Known rows, with every step that occurs
deruf/puledaf/luruf/lonu/dusit: [ -3.8  -5.3  16.4  -5.1  14.2  15.0   1.3  -8.3 -14.1 -16.0  17.3  12.0
  11.0  -7.4 -16.7  -6.8  26.3  -4.2  -0.7   1.9 -19.7  -7.9]
luruf/lonu/dusit: [ -2.7   0.7   7.2  -1.7  16.4  11.9  27.1  -5.4 -12.7 -10.9  13.0   3.6
  15.6  10.7  -6.9  -5.7  11.5  -4.2   2.4  -4.2 -12.5 -11.1]
lonu/defin: [ -3.5  -0.2   0.3   4.8  18.4   7.7  29.6 -14.6  -7.6   1.1  13.1   4.5
   9.5  11.8   7.6 -11.6   7.1  -6.1  -0.6   0.7  -7.7  -9.5]
dibul/defin/zizo/dusit/lonu: [ -5.5   2.3  42.6   6.2  56.2   6.0  69.7  -8.4 -15.8 -18.8  -1.6   7.0
  24.2  17.9  13.8 -18.6   7.0  -4.7  -0.5   3.5 -12.0 -10.5]
zizo/dibul: [ -5.7   1.0   7.2   5.2  18.8   4.7  17.2 -10.9  -9.1   3.0   7.0   2.9
   8.4   2.7  10.0 -16.5  -1.1  -4.8  -1.7   5.2 -10.7  -9.4]
lonu/defin/zizo/dusit: [ -0.8   6.1  26.3   4.8  39.0  11.1  58.2 -12.7 -11.7 -15.4   8.1   5.1
  19.2  21.6  18.4 -17.1   6.6  -4.5  -2.1  -1.7 -12.0 -12.4]
puledaf/luruf: [ -5.5  -4.0   9.7   4.3  14.9   5.1  -5.6 -10.3  -7.9   3.0  12.7   2.1
   0.2  -7.5  -2.1  -9.0  18.9  -8.5   1.7   7.9 -14.4  -5.1]
zizo/dusit/lonu/defin/dibul: [ -5.1  -0.3  40.1   0.4  45.5  14.4  76.1  -8.7 -16.1 -14.3   5.4   5.7
  21.3  19.2  15.6 -17.5   1.3  -7.0  -1.3 -10.2 -11.7 -13.7]
lonu/dusit/zizo/defin: [  2.8   6.9  23.8  -0.3  34.5  15.2  55.1  -9.4 -15.1 -13.3  10.1   1.7
  24.7  27.7  14.3 -15.3   3.1  -3.7  -5.2  -2.9 -11.9  -9.8]
dusit/zizo: [ -4.8   5.5  11.5   2.8  20.3   3.9  24.3 -10.3 -10.7   2.1   7.8   0.2
   9.9  15.7  13.6 -14.1   7.4  -5.8  -2.7   4.8  -9.3  -4.3]
zizo/dibul/defin/lonu: [ -8.5  -4.0  25.0   7.4  40.8   2.4  49.2 -11.2 -11.7  -8.9   2.4   6.8
  24.2   1.8   6.2 -16.8  -4.5  -2.4  -0.6   9.3  -9.9 -14.5]
puledaf/luruf/lonu/defin/dibul: [ -5.8  -8.2  25.3  -2.3  28.8  17.8  36.8 -11.4 -10.3 -13.9  17.3   8.8
  21.0  -3.3   2.7  -8.5   8.8  -6.0   1.4  -1.4 -18.7 -14.9]
luruf/lonu: [ -8.5  -1.4   0.1   2.4  12.6   4.6  12.5  -7.7 -10.5  -1.2  12.0   4.4
  11.0   2.2  -4.0  -6.8  11.1  -5.5   3.3   2.9 -11.9  -8.5]
defin/dibul: [ -7.1   2.4  13.1   5.2  17.8   7.2  22.6 -12.1  -6.9   3.8   6.4   3.7
   4.9  -4.6  10.2 -16.4   1.4  -4.3  -1.0   1.8 -10.6  -8.0]
defin/lonu/dusit/zizo: [ -3.1   3.7  28.1   0.5  29.6   8.8  54.0  -6.4 -15.6 -14.8   7.3  -0.4
  23.9  16.8   3.5 -10.8   6.9  -3.0  -0.4  -2.7  -8.1 -11.4]
puledaf/luruf/lonu/defin/zizo/dibul: [ -4.2  -5.7  31.7  -1.2  36.9  17.9  45.2 -11.1 -12.3 -22.4  16.3   9.2
  30.2   4.7   9.0 -11.5   4.5  -5.0   0.3   1.5 -19.5 -17.1]
dibul/defin/lonu: [ -9.3  -3.7  16.8   8.9  35.0  -1.2  39.2 -11.2 -10.8  -4.7   3.1   5.7
  18.0   0.2  -2.2 -11.8   7.5  -3.4   2.2   9.7  -7.6 -10.8]
defin/zizo: [ -5.6   6.1  11.7   7.6  20.9   3.9  23.0 -11.6  -8.4  -2.6   5.8   2.6
   8.2   5.2  10.8 -15.0   8.5  -3.8   0.2   6.2  -9.6  -6.4]
puledaf/luruf/lonu/dusit/zizo/dibul: [ -0.9  -2.7  37.3  -6.9  33.5  19.4  38.4  -5.1 -15.8 -22.4  15.4   4.0
  28.1  11.8   4.6  -9.7   7.8  -5.5  -1.4  -1.8 -20.6 -14.0]
dibul/defin/lonu/dusit: [ -4.0  -2.2  23.0   5.0  38.0   5.7  53.0  -9.2 -12.6 -13.6   4.4   5.0
  22.9   7.8  -4.4 -10.7   7.6  -2.5   1.4   3.8  -8.2 -13.4]
deruf/madap: [ -8.9   3.3 -19.4   5.4   8.5  -6.0 -16.5 -13.1 -10.3  18.0   3.5   7.4
   6.3  20.1   7.8 -11.6  12.9  -1.5   0.2   2.5  -5.2  -4.0]

Rows
[ -0.4   3.0  23.5  -3.6  34.4  17.2  58.8  -6.3 -17.4 -20.3  13.4   4.7
  33.1  25.4   7.9 -10.3   3.6  -3.2  -2.1  -4.7 -15.0 -13.0] : luruf/lonu/dusit/zizo/defin
[ -2.9  -3.1  35.8  -1.3  41.3  16.0  46.8  -9.0 -13.9 -24.5  15.4   7.5
  25.9  10.0   5.6  -9.6  15.2  -6.4   1.4  -0.8 -20.6 -14.7] : puledaf/luruf/lonu/defin/zizo/dusit
[  2.0   7.0  35.3  -1.6  40.2  19.8  68.6 -10.1 -14.7 -16.4   8.5   3.1
  28.2  22.8  20.7 -19.0  -4.1  -2.3  -6.3  -5.5 -13.4 -11.9] : lonu/dusit/zizo/defin/dibul
[ -6.3  -0.8  25.7   3.4  36.6  12.4  67.0 -11.2 -14.1 -12.5   7.3   6.6
  23.7  17.9  14.3 -14.4   3.1  -5.7   0.7  -4.6  -7.1 -12.0] : dusit/lonu/defin/zizo
[ -5.0   3.1  19.4   9.0  37.8   3.2  40.6 -13.2  -8.7  -7.2   2.8   6.7
  15.9   7.8  10.7 -16.5   6.5  -2.8  -0.6  11.0 -10.1  -8.4] : dibul/defin/zizo
[ -3.5   5.1  17.7   4.2  32.9   7.4  42.4 -12.1 -13.1  -3.2   8.6   2.7
  21.2  20.1  19.6 -17.2   1.7  -5.0  -4.6   5.1 -11.3  -6.9] : dusit/zizo/defin
[ -3.2   5.3  31.8   7.9  48.9   4.2  51.9 -10.9 -11.6 -14.4   0.1   6.0
  18.1  14.5  12.9 -18.8   8.6  -3.6  -1.6   8.4 -13.1  -9.7] : dibul/defin/zizo/dusit
[ -5.3  -8.3  14.6  -0.9  23.9  13.2  22.6 -10.6 -10.5 -10.7  18.9   7.4
  17.9   1.6  -3.2  -4.9  15.8  -7.7   2.7   1.4 -16.9 -12.5] : puledaf/luruf/lonu/defin
[ -7.4  -3.6  26.5   1.2  34.0  14.6  66.3 -11.7 -12.9  -7.6   7.6   7.3
  20.8  10.7  13.3 -15.4  -2.7  -6.1  -0.1  -7.7  -7.6 -13.1] : dusit/lonu/defin/dibul
[  2.2   6.8  26.7  -2.8  30.5  15.3  49.1  -7.7 -14.2 -12.9   8.4   0.6
  21.3  23.9  16.5 -17.0  -1.2  -3.7  -5.5  -3.3 -11.9 -10.8] : lonu/dusit/zizo/dibul
[ -4.4  -3.1  34.7  -3.4  34.7  16.3  31.7 -11.2 -15.7 -26.7  15.8  15.1
  22.2   2.5  -1.7 -12.3  22.4  -3.9  -2.3   2.0 -22.1 -11.5] : deruf/puledaf/luruf/lonu/defin/zizo/dusit
[ -4.4   0.6  16.6   3.7  21.7   6.2  38.7  -7.1 -13.2  -9.5   7.8   0.6
  15.8   5.3  -6.1  -8.7  10.1  -3.3   2.6  -2.1  -7.3 -11.9] : defin/lonu/dusit
[ -6.8   0.3  37.2   3.3  48.6   5.5  64.2 -10.6 -14.7 -12.9   2.5   5.0
  31.9  16.1  17.1 -19.0  -6.7  -2.4  -3.9   7.9 -10.7 -13.2] : dusit/zizo/dibul/defin/lonu
[ -2.8  -2.6  27.3  -7.9  21.5  17.2  15.2  -7.9 -16.4 -20.1  16.9  10.8
  18.8   2.9  -8.2  -8.6  23.4  -3.9  -3.4   1.6 -20.2  -7.4] : deruf/puledaf/luruf/lonu/dusit/zizo
[ -0.4  -5.3  42.8  -5.8  46.6  19.2  51.8  -6.3 -15.9 -26.8  12.5   7.2
  34.1  13.5   4.7 -11.0   6.2  -4.6  -2.3   1.9 -21.0 -15.5] : puledaf/luruf/lonu/dusit/zizo/dibul/defin
[ -1.1   3.3  34.6  -4.9  39.7  21.6  72.5  -7.4 -16.9 -23.6  11.9   6.3
  36.5  21.4  13.6 -14.0  -3.2  -1.5  -3.4  -7.6 -16.5 -15.3] : luruf/lonu/dusit/zizo/defin/dibul
[ -2.2  -5.3  18.7  -3.2  19.8  14.9  15.3  -5.6 -12.3 -14.1  16.7   3.6
  14.8  -0.4 -10.3  -3.9  19.5  -6.8   3.1  -0.7 -18.1 -11.1] : puledaf/luruf/lonu/dusit
[ -3.8  -2.4  30.6   4.1  44.0   8.4  60.7  -9.3 -13.5 -16.7   3.4   6.1
  28.7   8.9   3.7 -16.0  -4.0  -1.4  -1.2   3.4 -10.6 -16.9] : zizo/dibul/defin/lonu/dusit
[ -4.2   5.4  30.1   2.6  39.0  12.8  57.9 -13.3 -12.8  -7.1   7.1   4.5
  25.2  15.6  26.0 -21.2  -6.2  -3.3  -6.1   2.0 -13.2  -9.5] : dusit/zizo/defin/dibul
[ -6.8   1.0  26.9   3.0  33.5   4.6  41.0  -4.8 -16.1  -6.0   3.2   1.8
   9.9  14.9   5.5 -13.7  12.1  -8.6   1.1  -3.4 -10.9  -7.4] : zizo/dusit/lonu
